What can hang from each mark
P: G
Q: G
B: A
M: G
D: G
A: G
G: D H P Q W
H: G

Known rows, with every way that one mark hangs from another
Q(G(D H P W)): 27.3	52.7	-26.1	25.2	-13.1	-2.9	-43.0	37.2	-42.4	19.5	-31.4	-4.5	17.7	-52.3	5.4	-14.9	-44.2	-24.1	20.2
H(G(D P W)): -26.8	22.1	-39.2	44.4	-1.8	-5.6	-49.9	47.4	-41.8	-21.0	-10.2	-11.1	10.2	-39.5	11.5	-13.2	-62.5	-31.7	6.8
G(H P Q): -14.8	44.3	-47.0	24.8	14.5	-5.5	-21.9	26.3	-27.0	3.2	-41.0	-13.8	32.0	-29.1	-11.9	-10.1	-29.1	-4.6	20.3
D(G(P Q W)): -14.8	22.6	-41.4	38.7	25.8	10.3	-40.4	34.7	-25.8	-9.1	-16.5	-14.4	1.5	-26.9	-4.6	-14.4	-53.7	-39.7	30.6
B(A(G(D H P Q W))): 4.2	23.1	-33.3	35.0	16.7	-3.9	-25.2	14.5	-26.9	4.9	-64.3	-4.8	44.5	-32.4	2.5	-11.2	-30.0	-10.0	19.5
P(G(D)): 3.6	36.1	-57.1	36.8	12.7	0.9	-50.7	48.1	-33.9	21.5	9.3	-24.6	-18.7	-35.5	17.1	-31.9	-66.0	-12.2	5.6
D(G): -2.4	18.2	-59.3	43.8	16.9	13.9	-47.6	39.9	-23.1	-29.5	28.2	-42.0	-56.1	-8.6	9.3	-48.6	-75.1	-22.8	17.9
M(G(D H P W)): -7.6	20.7	-33.9	29.4	-6.7	-1.1	-48.0	43.8	-38.1	8.6	-26.8	-6.1	41.4	-38.3	14.3	-19.9	-41.7	-51.6	15.1
D(G(H P Q W)): -11.8	23.7	-36.3	35.5	10.3	3.8	-38.2	22.4	-27.8	1.6	-25.3	-17.2	21.1	-24.9	-6.1	-16.0	-36.7	-30.1	37.3
P(G(H W)): 12.1	19.3	-44.2	30.1	-0.2	-7.1	-55.3	35.6	-30.5	24.4	7.5	-26.2	5.8	-30.2	10.7	-36.5	-62.4	-27.6	21.1
M(G(D H P Q)): -21.1	34.9	-37.8	30.6	16.5	-7.4	-33.2	39.4	-33.2	0.8	-39.8	-10.5	40.1	-28.6	4.0	-14.1	-25.4	-37.5	17.3
D(G(H P Q)): -16.9	29.0	-42.7	34.3	14.8	-1.0	-32.8	23.2	-19.5	-4.5	-18.4	-27.9	-1.6	-16.5	-4.9	-22.2	-38.7	-11.8	31.5
A(G(D P Q)): -7.9	33.3	-49.6	40.4	40.3	-5.9	-34.9	28.0	-31.8	-9.7	-37.9	-14.4	20.3	-26.9	5.1	4.6	-39.6	-9.1	11.4
Q(G(P)): 19.3	48.0	-36.8	25.3	9.7	-2.7	-42.8	52.1	-17.3	-8.9	-0.4	-23.7	-37.2	-33.5	5.4	-28.8	-75.3	-24.7	15.8
B(A(G(Q W))): 9.3	10.8	-43.8	40.3	38.9	4.5	-29.4	24.0	-19.6	-24.4	-32.4	-18.1	7.9	-16.3	3.9	-33.2	-58.3	-26.0	21.2
G(H): 7.5	30.4	-60.4	31.5	0.2	2.0	-36.9	31.4	-35.6	-16.9	4.9	-34.7	-11.5	-18.2	1.3	-46.0	-57.1	-3.0	12.1
M(G(D H P Q W)): -16.5	28.8	-31.6	32.0	13.4	-3.2	-37.8	38.7	-40.0	7.0	-47.5	1.0	61.8	-38.9	4.1	-9.5	-25.7	-54.1	23.1

Rows
-7.5	15.4	-41.7	36.2	5.3	12.2	-50.4	39.6	-23.0	-8.0	3.7	-20.9	-19.4	-27.8	7.0	-23.2	-71.2	-37.9	21.9 -> D(G(P W))
5.7	37.9	-43.5	35.3	14.3	-3.9	-43.4	29.0	-47.0	36.2	-29.5	-9.5	42.8	-42.5	2.8	-16.8	-31.4	-24.0	23.7 -> P(G(D H Q W))
1.5	37.7	-47.7	39.6	28.9	3.2	-46.3	40.8	-44.2	26.0	-20.7	-7.3	24.5	-44.5	5.5	-16.0	-48.7	-34.7	17.7 -> P(G(D Q W))
-33.7	30.1	-35.6	46.7	17.6	-6.4	-39.9	42.3	-44.4	-22.5	-31.5	-5.9	31.4	-39.9	0.4	-3.7	-45.0	-35.3	16.1 -> H(G(D P Q W))
0.1	43.5	-49.6	35.0	17.3	-8.7	-38.7	29.2	-39.6	29.8	-21.0	-20.9	20.2	-32.9	3.3	-23.5	-31.4	-4.9	17.7 -> P(G(D H Q))
-23.3	33.9	-42.8	35.4	32.0	-0.1	-35.0	51.4	-29.4	-10.6	-30.8	-7.4	21.1	-30.2	7.4	-14.9	-42.7	-48.5	11.9 -> M(G(D P Q))
-14.7	57.0	-46.2	29.7	7.3	0.3	-20.1	24.3	-44.8	17.2	-58.7	-1.6	50.9	-43.9	-8.7	2.3	-12.5	5.0	12.9 -> G(D H P Q)
-38.0	35.8	-42.5	47.2	21.0	-8.0	-35.1	41.9	-38.1	-28.7	-23.4	-17.6	7.3	-30.5	1.7	-9.9	-45.4	-18.4	9.3 -> H(G(D P Q))
3.4	13.1	-33.6	31.8	20.6	-7.2	-25.9	15.6	-15.0	-4.3	-52.5	-11.7	32.9	-22.0	1.2	-19.1	-40.4	-16.1	25.0 -> B(A(G(H P Q W)))
0.0	42.1	-41.9	26.2	-21.7	7.1	-38.8	30.2	-50.5	27.7	-42.5	5.1	52.0	-56.0	2.4	-2.5	-33.7	-12.6	10.0 -> G(D H P W)
4.4	46.3	-49.8	37.8	11.7	11.3	-27.6	22.1	-64.6	5.5	-47.2	0.7	60.1	-44.0	-9.2	-14.0	-18.9	-20.4	21.1 -> G(D H Q W)
27.4	41.1	-26.8	21.8	-7.1	-7.0	-45.2	38.9	-29.1	6.9	-17.4	-13.9	2.8	-40.8	2.0	-24.3	-58.1	-32.2	25.0 -> Q(G(H P W))
8.8	17.1	-35.3	33.9	2.2	-2.3	-33.1	19.9	-23.1	6.3	-48.0	-10.0	28.6	-32.0	12.2	-18.9	-44.5	-7.3	13.0 -> B(A(G(D H P W)))
-9.6	36.6	-39.7	24.8	10.6	-0.5	-28.3	24.2	-36.7	10.3	-50.0	0.5	60.9	-39.7	-13.6	-2.2	-29.4	-26.8	27.7 -> G(H P Q W)
-39.1	23.5	-42.3	43.5	25.9	-14.4	-36.6	43.4	-22.5	-40.6	-8.3	-25.3	-6.2	-19.1	-0.3	-18.6	-58.3	-25.3	15.2 -> H(G(P Q))
-3.3	27.1	-42.1	37.2	32.0	-1.4	-23.5	25.2	-17.6	-6.8	-50.2	-10.7	12.8	-25.8	5.8	-14.8	-44.4	-3.8	11.7 -> B(A(G(D P Q)))
-27.0	11.3	-38.4	41.6	4.6	-9.5	-51.8	47.9	-28.1	-32.7	4.6	-21.4	-6.1	-27.8	8.3	-21.9	-76.5	-39.1	12.5 -> H(G(P W))
